What can hang from each mark:
K_736: K_18 K_440 K_637
K_762: K_18 K_287
K_327: K_736
K_287: K_736 K_762
K_863: K_287
K_18: K_863
K_842: K_287
K_572: K_736

Known rows, with every way that one mark hangs from another:
[K_18 [K_863 [K_287 [K_736 K_440 K_637] K_762]]]: [ 67  -2  -4 -33  -3  34 -71 -66  13   5  57  -3  83 -19  23  63  -9  16]
[K_287 [K_736 K_440 K_637] K_762]: [ 46 -18 -23 -46  -8  31 -48 -32 -25  75  76 -31  87  10 -20  43 -32  34]
[K_842 K_287]: [ -9 -30  21 -25   2   7 -13  -9   4  11   6   7  18   2 -27 -32  15 -44]
[K_762 [K_18 [K_863 [K_287 K_736]]]]: [  1  18   4  14  42   7 -62 -57  47 -16  11  45  47 -42  62  36  19  71]
[K_762 [K_18 K_863] [K_287 [K_736 K_440 K_637]]]: [ 30  -4 -21  84  51  -3 -52 -80  -6  84 103   1  58 -41  25  24 -21  14]
[K_327 K_736]: [-21  -2  10  20  -2   8 -45   2  -1  46  25  41  50   0  19   2  14  59]
[K_18 [K_863 [K_287 K_736]]]: [  9   2  22   9  25  21 -53 -64  51 -48  -5  33  43 -21  45  20  24  26]
[K_863 [K_287 [K_736 K_18 K_440 K_637] K_762]]: [ 83  -7  -1 -66 -20  48 -72 -32 -19  66  53 -45  82 -23 -20  88  -9  -9]
[K_762 [K_18 K_863] [K_287 K_736]]: [ -3  13  -5 100  69  -3 -56 -66  28  46  12  43  48 -45  33  -9   2  31]
[K_762 K_18]: [ -3   7 -19  -1  20  -4 -19  -4  25  40  18  40  19 -10  36  -2  11  49]
[K_287 K_736 K_762]: [ 13   0  -8 -24   8  33 -48 -18  10  39 -19  14  79   3 -10   9 -11  55]
[K_736 [K_18 [K_863 K_287]] K_440]: [ 67   5  30  30 -22  21 -55 -71  21  18   6   1  12 -39  56  41  27 -78]
[K_572 [K_736 [K_18 K_863] K_440 K_637]]: [ 60   5   8  19  25  39 -44 -69 -19  17  85   5  33  -6  61  66 -45 -46]
[K_842 [K_287 K_762]]: [ 16 -16   9 -48 -10  25 -36  -1   5  30 -33  17  46   1 -36 -23   9 -25]
[K_736 [K_18 K_863] K_440 K_637]: [ 76  -1   9  25   6  28 -27 -90 -14  51  87 -29  24  -6  39  30 -67 -64]
[K_863 K_287]: [  7 -12   7 -35 -12  15 -26   0  49 -36  -7  40  11 -10  19   7  62  -3]
[K_762 K_18 K_287]: [  1  -1 -20  59  30  -7 -31  -1  28  60   6  48  16 -35  10 -22  43   4]
[K_863 [K_287 [K_762 K_18]]]: [ 33  17 -26 -53  -6  16 -60  19  47  16 -24  60  47 -31  27  34  52  57]

Rows:
[ 28  -7  30 -34   8  45 -63 -29 -31  72 -28 -37  80 -20 -59  15 -33 -33] => [K_842 [K_287 [K_736 K_18] K_762]]
[ 58   8  27  17 -16  26 -80 -60 -19  46  96  -4  52 -33  44  76  -3  -6] => [K_327 [K_736 [K_18 [K_863 K_287]] K_440 K_637]]
[ 16 -18 -30  43  32  -6 -41 -27 -22 109 108 -17  59 -33 -10  32   5  13] => [K_762 K_18 [K_287 [K_736 K_440 K_637]]]
[ 19  10 -11 -18  60  14 -48 -61  37 -29  76  27  54 -25  50  52 -16  73] => [K_762 [K_18 [K_863 [K_287 [K_736 K_637]]]]]
[ 25  -1   1 -30  34  50 -25 -12 -11  -4  62  15  33  10  19  50 -39 -18] => [K_572 [K_736 K_18 K_637]]
[ 91   8   3   5  13  47 -67 -93 -29  84  58 -44  83 -10  14  59 -83 -20] => [K_287 [K_736 [K_18 K_863] K_440 K_637] K_762]
[ 41   0 -42 -38  11  14 -55 -22 -25 110  93 -18  92 -14   0  58 -33  79] => [K_287 [K_736 K_440 K_637] [K_762 K_18]]
[ 15 -10 -18 -70  40  23 -49 -12 -23  61  61 -11  92  -9 -43  26 -48  53] => [K_842 [K_287 [K_736 K_637] [K_762 K_18]]]
[  3 -19  15 -45  10  29 -49 -13 -13  42 -19  -6  82  -5 -50  -4  -7  10] => [K_842 [K_287 K_736 K_762]]
[ 18 -26  30 -42  35  37 -26 -46 -43  43  73 -61  58  -2 -61  20 -60 -56] => [K_842 [K_287 [K_736 K_18 K_637]]]
[ 57  15 -32  -2  31  16 -67 -70 -11  83  88  -4  90 -20  38  57 -59  77] => [K_287 [K_736 K_440 K_637] [K_762 [K_18 K_863]]]
[  63   -9   15   87   34   27  -54 -100  -24   86   81  -42   52  -31
   -5   29  -42  -81] => [K_762 [K_287 [K_736 [K_18 K_863] K_440 K_637]]]
[ 41  -8  -3 -14   5  38 -35 -19 -36  48  92  -7  35   0  22  70 -28 -38] => [K_572 [K_736 K_18 K_440 K_637]]
[ 24  16  33  47  42  34 -46 -91   7  28   4  -8  47 -16  32  14 -57  -9] => [K_287 [K_736 [K_18 K_863]]]
[ 36   2 -12  -7  29   2 -59 -69  12  23 111   3  56 -36  52  69  -3  51] => [K_762 [K_18 [K_863 [K_287 [K_736 K_440 K_637]]]]]
[ 41 -16   7 -11  11  19 -48 -76  13 -19  92 -11  51 -16  33  55  -2   0] => [K_18 [K_863 [K_287 [K_736 K_440 K_637]]]]
[110  10   6 -25 -21  48 -67 -65   7  27  38  -6  49 -27  33  66 -16 -57] => [K_736 [K_18 [K_863 [K_287 K_762]]] K_440 K_637]
[ 50   7  -2 -47  29  47 -62 -56  36 -45  28  26  80  -8  22  47 -19  40] => [K_18 [K_863 [K_287 [K_736 K_637] K_762]]]
[ 82  -1  19  -4  -6  30 -45 -77   8   5  70 -16  18 -25  39  58 -13 -67] => [K_736 [K_18 [K_863 K_287]] K_440 K_637]
[ 77  26  20 -11  -4  47 -69 -51  42  -9 -57  36  40 -31  45  33   5 -35] => [K_736 [K_18 [K_863 [K_287 K_762]]]]
[ 25  34 -15  18  46  19 -68 -56  25  47  -7  42  81 -24  48  21 -34  91] => [K_287 K_736 [K_762 [K_18 K_863]]]
[ 19 -25   2 -76  19  40 -40 -20 -22  28  47 -26  89  10 -66  10 -45   4] => [K_842 [K_287 [K_736 K_637] K_762]]
[ 40  13  20  57  13  32 -56 -62  -6  33  18  25  28 -23  73  48 -14 -45] => [K_572 [K_736 [K_18 K_863] K_440]]
